What can hang from each mark:
fakuzi: fopu gutus sozine
funodid: fopu nakurum
gutus: fopu sozine
fopu: sozine
sozine: fakuzi fulu
nakurum: fopu sozine
fulu: fakuzi gutus

Each row was made from one small tree. The marks that hang from a mark follow it in brackets, in alphabetical order. Every link used is in the known rows. Write each row's tree.
Known rows:
fopu{sozine{fakuzi fulu{gutus}}}: [-20 -31 -22  10  -9  -5  18  35  18  85 -20 -24  21   3 -54  20  37  41
 -27  12  34   5  32]
fulu{fakuzi{fopu}}: [-13   2  -3 -12 -20 -30  -4  -4  -7  11  25 -18  -6  -9 -23  -2 -25  21
  43  -6  -7  10 -13]
gutus{fopu}: [ -6  -2   3  -3  -2 -22 -21  11  -5  12   1 -14   4   6 -25  15   4 -12
  26  -5  19   7 -13]
funodid{fopu nakurum}: [  8   8  21 -10  14 -30 -14 -10  14  26  -4  -1  50 -16 -21  10   3  -2
  24  17  -9  -3  26]
fakuzi{fopu gutus sozine{fulu}}: [ 53  -8  26   6 -40 -51   8 -21  24  16  14  -6   0 -26 -20   3 -19  39
  55 -49  36  44  19]
fakuzi{sozine{fulu{gutus{fopu}}}}: [  3  -5  -2  24 -25 -20  -5  18  -1  42 -15 -23  20   3 -57  22  11  35
  19  -3  17  45  12]
nakurum{sozine{fulu{gutus{fopu}}}}: [-24 -18 -37  20 -20 -38  -2  34 -22  42   7 -30  11 -10 -55  26   5  27
  11   1  -8  13  20]
sozine{fakuzi fulu{gutus}}: [-21 -16 -30  -2 -18   5   6  -1  21  42  -7 -24  25  -7 -31  13  27  33
 -32  11   6  -2  29]
fopu{sozine}: [  1 -15   9  14   8 -11  14  37  -5  43 -15   2  -5   9 -24   6  10   7
   5  -1  26   6   0]
sozine{fulu{gutus}}: [-23   1 -26   3 -29   4  11  12  10  35   1 -11  16  -4 -28   3   8  35
 -24  23  -8   4  13]
nakurum{fopu sozine}: [-14 -21  -2  11   1 -44  -8  21 -38  11   7 -14   5 -29 -33   4   3  -4
  32 -14 -25 -10  23]
fakuzi{fopu gutus}: [ 24  -3  21 -18 -31 -54  -5 -27  21   0  25   2 -21 -19 -18 -12 -31  19
  63 -31  10  12  20]
fopu{sozine{fakuzi}}: [  2 -31   5   7  20 -11   6  23   8  51 -22 -14   5   6 -28  15  29   6
  -3 -12  43   1  19]
fopu{sozine{fakuzi fulu}}: [  2 -33  -8   9   8  -3  12  33  16  70 -18 -24  25  -2 -25  27  40  18
 -26  -7  65  -2   8]
sozine{fakuzi{fopu gutus} fulu}: [ 23 -21   3 -23 -34 -45  -5 -32  42  25  23 -25  11 -28 -18  11   0  28
  32 -40  48   4  27]
funodid{nakurum{fopu{sozine}}}: [-14 -23  14   2  17 -39  -4  34   3  79 -13  -7  36 -11 -56   5   4 -14
  38  22  17  -4   8]
sozine{fakuzi fulu}: [ -1 -18 -18  -4  -2   9   0  -6  20  26  -2 -26  32  -9  -2  22  31   8
 -31 -10  39  -8   8]
funodid{fopu nakurum{sozine{fakuzi}}}: [ 14 -24   2   2  34 -48 -19 -11   0  31  -3 -18  50 -31 -31  24  19  -3
  25 -14  -9  -3  63]
nakurum{fopu sozine{fulu{fakuzi}}}: [-42 -27 -39  17 -30 -40   6  29 -44  38  28 -35  23 -29 -49  12  16  16
   6   6 -14 -11   2]
sozine{fulu}: [ -1  -3 -14   1 -13   7   9   9   9  19   5 -13  23  -6   3  12  13   9
 -22   3  22  -3  -9]
fopu{sozine{fakuzi{gutus} fulu}}: [ 15 -40  -8   7 -23 -28  13  10  27  67   2 -12  13  -4 -40  16  36  27
  -9 -18  74   5  30]
fulu{gutus{sozine}}: [-10 -20 -12  32 -18 -14  27  23  24  35 -12  -2   5  16 -37   9  -1  39
  21  29 -26   7  25]
fakuzi{fopu{sozine} gutus}: [ 25 -18  31  -4 -25 -65   7  10  17  46   9   2 -23 -12 -42  -3 -23  27
  66 -30  34  19  21]
gutus{fopu sozine{fakuzi fulu}}: [  7 -45 -17  23  -6 -25   0  23  34  59  -8 -47  46   8 -34  56  39  12
  17  -1  61   0  -3]

Which tree is each row?
[-16 -38  17   1  12 -33  -7  36  -5  65 -21 -24  17  -8 -57  15  35  -1
  18  -8  34 -13  25]	nakurum{fopu{sozine{fakuzi}}}
[ 43 -11   6  26 -36 -20  12 -17  15  14   8   8   5 -10 -17   3   7  30
  12 -30  40  38  22]	fakuzi{gutus sozine{fulu}}
[-44 -15 -39  21 -37  -7  29  50 -11  85   3 -16  10  11 -69   5  17  54
 -19  40   7  11   2]	fopu{sozine{fulu{fakuzi gutus}}}
[ -6 -16 -35   3 -10 -48   5   1  -6  46  36 -35  37 -37 -29  13 -26  23
  38  -3  -4  13  -2]	funodid{nakurum{sozine{fulu{fakuzi{fopu}}}}}
[-45 -26 -17  12 -31 -27  11  56 -25  84   7 -28  30  -9 -69  10  30  21
   2  22  28  -9 -15]	nakurum{fopu{sozine{fulu{fakuzi}}}}
[ -2  -5  -1 -13 -49 -55  -3 -27   6   8  43  -7 -20 -11 -35 -15 -28  31
  61 -17   1  16   7]	fulu{fakuzi{fopu gutus}}
[ 13  -6   7   8  24 -49 -10   3 -11  23   4  -6  41 -32 -27  15  -1  -1
  31  -1 -28   2  46]	funodid{fopu nakurum{sozine}}
[-36   3 -28  -8 -50 -24  10   8   0  44  24 -29  11 -14 -47   0 -17  57
  19  18 -19  15  -1]	sozine{fulu{fakuzi{fopu} gutus}}
[  8  -1  -7  25 -26   1  17  10   5  30 -17  -6  15  -4 -36   7   8  45
  -7  -1  -2  38  23]	fakuzi{sozine{fulu{gutus}}}
[ 27 -18  16 -22 -21 -53 -13 -42  31   8  21 -15 -11 -20 -22   0 -12  20
  54 -43  27   9  37]	sozine{fakuzi{fopu gutus}}
[-16 -26 -11  17 -40 -61  -4  22 -14  59  23  -9 -14  19 -79   3   9  17
  47   1  45  21  -1]	fulu{fakuzi{gutus{fopu{sozine}}}}
[ -7 -18   1  13 -54 -53  15  26  -4  76  21  -8  25  -6 -70   9  33  46
  10  10  37   5  24]	funodid{fopu{sozine{fulu{fakuzi{gutus}}}}}
[ 24 -33 -13  32 -45 -29  30   5  44  37  14  -4  17   1 -20  18  10  34
  19   5  33   2  12]	fakuzi{gutus{sozine{fulu}}}
[ 20 -27  -2  -9  33 -53 -12 -21  13  27   7 -30  23 -37 -17  18 -18  -1
  55 -35   0  12  37]	funodid{nakurum{sozine{fakuzi{fopu}}}}
[ 53  -5  43   5 -27 -58  -1 -31  15  -4  10   5 -22 -19 -26  -6 -33  29
  78 -54  17  48  30]	fakuzi{fopu gutus sozine}
[ 18  -2  16  13 -17 -33   2  -9 -12   7   9 -15  -7  -8 -30  -1 -25  32
  58 -27  -1  44  -3]	fulu{fakuzi{fopu sozine}}
[-16 -25 -16  13 -13 -37   0  30 -27  31   9 -27  25 -37 -30  17  16   4
   8 -10  -6 -16  13]	nakurum{fopu sozine{fulu}}
[-12 -10 -39   6 -60 -20  12 -15   5  25  41  -5   7  -2 -28  -6   9  30
  -5   7  23   4  -2]	sozine{fulu{fakuzi{gutus}}}
[  9 -33 -26   8  38 -25  -7 -17   5  24   1 -18  28 -21 -14  18   5 -10
  12 -13   4   4  38]	funodid{nakurum{sozine{fakuzi}}}
[-12 -23 -10   8  16 -50 -10   8 -19  31   7 -12  31 -33 -37   6 -10 -18
  42   3 -26  -8  25]	funodid{nakurum{fopu sozine}}
